Each row was made from one small tree. The marks that hang from a mark follow it in brackets, in alphabetical order. Every link used is in the known rows. Write each row's tree.
In the rows, zero is written as 128.
Known rows
K(E(V W)): [121 160 120 136 113 149  80 140 129 124 128 148 118 131 142 122 132  85
 128 147 110 111 119  90 127 130 123 128]
Q(F(E(B C V W)) Z): [124 158 151 129 102 103  73 205 128 135 215 106 147  92  82 138 142 158
 143 128 113  84  81 109 109 179 119 152]
G(V(E(C K W) P)): [134 125 109 136 132 132 160 165 102 136  88 137 115 166 139 111 109 154
 140 150 119 122 136 155 157  84 148  99]
W(P): [140 115 135  95 168  99 135 126  92 133  86 144  96 159 134 179 126 135
 135 112 123 173 122 155 148 132 159 103]
K(E): [111 118 135 103 148 114 120  99 112 136 100 152 121 152 111 158 129  91
 108 126 120 149 138 106 141 142 139 120]
H(E(F W Z)): [137 154 151 135 137 107  86  90 170  77 181 112 143 121 132 117 114  93
 114 120 135 115 131 123 129 150  93 117]
H(E): [145 152 144 113 159  84 112 126 107 128 135 142 116 142 113 186 129  91
 116 145 132 143 139 129 153 135 138 120]
C(E(K W(P))): [134 103 103 158 152 119 155 161  96 128 141 109  97 144 123 137 138 112
 139 131 149 111 145 157 131 106 169 133]
E(B C F K V W(P)): [102 150 120 173 133 175 123 146 138 135 140  76 125 133 116  89 173 147
 136  91 127  80  90 130 106 120 115 129]
F(E(B C V W(P) Z)): [149 135 175 159  99 183  76 152 135 144 166 112 115  93 133  83 132 168
 116  98 122 112  71 109 152 134 120 125]
V(E(B C F Z) G): [114 106 139 133 161 136 155  63 138 140  79 140 152 100 143 131  97 138
  78 112 119 161 114 120 123 152  98 143]
C(E(B F V(G P))): [132 132  74 139 171 167 180  66 100 147  68  95 167 110 201 152 178  87
 133 156 151 130 130 141  59 143 164 121]
G(V W): [165 117  97  63 105  76 155  95  96 183  71 171 134 131 156 212 100 135
 153 124  97 159 188 184 120 121 160 106]
C(E(K)): [121 101 108 132 158  99 176 143 107 138 133 126 115 130  88 164 135  96
 124 132 155 123 166 147 124 109 155 150]
F(E(B K W)): [131 118 123 115 103 130 121 183 156 151 181 117 109 119  87 113 144 112
 134 131 156 123 113  89 128 156 163 144]
E(C K V W Z): [123 140 174 177  84 140 101 174 148 111 171 128 108 109  91  92 108 139
 129 111 117  97 121 118 157  75  61 159]
V(E(C K) G(W(P))): [142  84 110 136 138 100 174 144  51 169  55 173  96 186 135 166 110 192
 126 148  99 160 154 172 164  81 155 115]
E(B C F K V Z): [ 90 128 158 155 122 167 137 101 171 118 156  91 148  98  88  84 155 137
 114  77 141 104 120 114 116 118  71 156]
Q(F(E(K V)) Z): [119 117 138  96 111  73 104 222 134  78 229 125 132 154  52 125 154 159
 169 146 151 114 134 127 119 139 135 145]
F(E(C)): [148 123 159 104 148 100 112 163 105 164 127 144 114 139  60 175 118 158
 100 116 112 124  95 135 150 135 135 119]
G(V(E)): [149 119  91  75 153 100 154 125 112 146  71 181 120 139 151 170  89 125
 125 140 116 170 153 149 140 134 166 112]
F(E(K V W)): [141 140 119 129  92 136  93 223 153 120 187 134 102 141  90  98 141 131
 148 148 144  97 113 103 131 115 140 136]
E(F V(P) W): [130 178 101 117 149 145 116 126 143  92 111 110 134 145 169 116 149 117
 156 142 126 113  98 139  93 139 132  91]
V(E G P): [145 115 107  96 173 103 167 124  81 126  34 175 108 171 180 170 107 125
 129 185 125 198 126 137 147 128 169  98]
G(V(E(B C F) P)): [118 130  93  99 184 152 180  70 112 157  50 113 162 137 162 134 139 151
 116 118 123 139 116 154 111 154 164  83]
Q(F(E)): [143 137 132  61 141  79  98 157 116 108 159 140 137 159  90 174 118 142
 136 150 136 126 133 142 125 154 148 140]
V(E G(W)): [154 111  84  87 135  74 163 118  84 164  49 206 114 146 173 203  82 137
 124 173  99 190 162 151 136 133 165 122]
C(E(B F K W)): [101 124  77 146 150 139 170 112 158 139 159  77 147  96 114 122 157  76
 125 115 163  90 141 123  74 155 153 156]

Write each row's tree
[110 141 162 141 131 139 116  78 171 135 141  99 150  76 115 118 114 123
 100  78 117 114 100 120 115 162  82 143]	E(B C F W Z)
[165 119  99  63 116  91 171  83  79 167  52 155 136 152 184 195 122 144
 168 140 107 169 181 192 126 114 179  74]	G(V(P) W)
[136 111 161 155  76 138 107  72  88 163  83 169 143 121 153 148 108 143
 109 135  78 133 162 127 148  84  78 138]	K(E(C V(G(W)) Z))
[111 138 163 177 134 188  71  85 140  95 135 102 141 138 139  61 137 145
 108  90 104  86  97 120 133 119  81 107]	K(E(C F V W(P) Z))
[115 131 158 177 122 163 103 140 152  85 160  93 122 140 110  61 137 169
 136  85 122  88 109 146 134  86  73 125]	E(C F K V W(P) Z)
[120  99 112 137 137 133 156 111 156  62 105 132 129 163 170  68 108 128
 138 162 149 159 142 125 128 113 123 108]	V(E(F K W Z) G P)
[128 146 137 158  90 165 100 210 144 162 183 108 113 107  75  95 153 139
 125 125 131  79  86  91 131 121 125 154]	F(E(B C K V W))
[ 93 146 129 145 107 193  87  60 190 101 157 106 162  86 158  59 147  80
 113 104 133 107 117  68  96 168 100 137]	K(E(B F V W Z))
[115 114  76 157 153 171 196  90 109 132  93  83 160 126 170 122 192  91
 145 157 170 119 149 136  66 113 159 134]	C(E(B F K V(G P)))
[125 134 130 114  91  79  80 243 146  73 246 119 127 143  68 107 141 150
 176 153 143  93 124 115 114 142 127 149]	Q(F(E(K V W)) Z)
[ 87 123 131 128 155 127 162 109 140 150 125  92 141 128  63 139 157 131
 110  86 136 109 117 127 110 138 114 144]	E(B C F K)
[140 138 115 118 116 133 139 121 108 171  77 153 124  99 167 182 134  93
 134 145 121 166 126 109 107 133 130 156]	E(B V(G))
[158  97 133 133 135 119 124 127 111 106  84 176  95 138 195 123  69 136
 122 148 116 191 125 133 161 124 137 119]	V(E(W(P) Z) G)
[137 105 121  87 136 146 170  66 128 128  76 149 138 108 202 111 109 125
 130 133 148 197 150 131 150 146 171  99]	G(V(E(B Z) P))
[168  97 113  93 128  79 153  99  56 172  43 170 107 160 178 217 112 152
 148 143  96 191 162 182 136 114 162 105]	V(G(W(P)))
[135 161 185 202  90 138  78 174 140 101 206 115 113 115  93  87 124 120
 119 133 127  79 129 108 174  69  62 152]	H(E(C K V W Z))
[147 121 114 108  99 113 132  66 137 123  94 158 155 115 179 153 107 140
 141 131 105 156 163 156  98 116  95 128]	E(F V(G(W)) Z)
[107 115 138 126 119 115 124 119 188  76 172 110 127 129 102  89 110 116
 135 101 144 121 141 125 117 126  91 139]	E(F K W Z)
[143 166 151 105 137 126  91 171  86 104 140 116 143 170 104 140 148 177
 142 160 122  93 100 152 133 115 130 115]	Q(F(E(C V(P))))
[131 101  68  86 115 127 205 101 102 163  71 148 133 146 183 134 140 143
 162 154 145 173 185 155 133 126 210  94]	G(V(E(B K) P) W)
[ 98 119 140 152 144 128 131 139 173  88 156 125 127 135  88  70  96 154
 101 107 128 105 119 125 144 119  86 135]	V(E(C F K W Z))
[ 93 140 127 147 135 134 142 129 155 149 142  84 134 117  78 124 145 119
 116  93 129  89 107 119 106 139 106 145]	E(B C F K W)
[126 130 173 168  68 173  92 182 170 138 206 109 122  86  80  64 136 145
 118 110 139  90  98  84 145 115  97 161]	F(E(B C K V W Z))
[140 155 161 174  85 130  80 166 159  77 213 125 109 118 121  83 129  95
 138 147 150 105 147 100 160  87  88 146]	H(E(K V W Z))
[ 90 120 137 127 123 162 104  43 186 109 147 103 159  96 144  84 133  78
 104  98 137 125 126  78 106 184 111 132]	K(E(B F W Z))
[117 112 137 102 148 128 148  97 151 125 116 161 117  89 144 125  96 114
 100 119 147 191 127  99 153 171 145 140]	V(E(B Z))
[137 173 155 161 134 119 102 135 109 170 150 106 123  98 112 168 131  93
 102 130 115 100 104 108 149 144 118 143]	H(E(B C W))
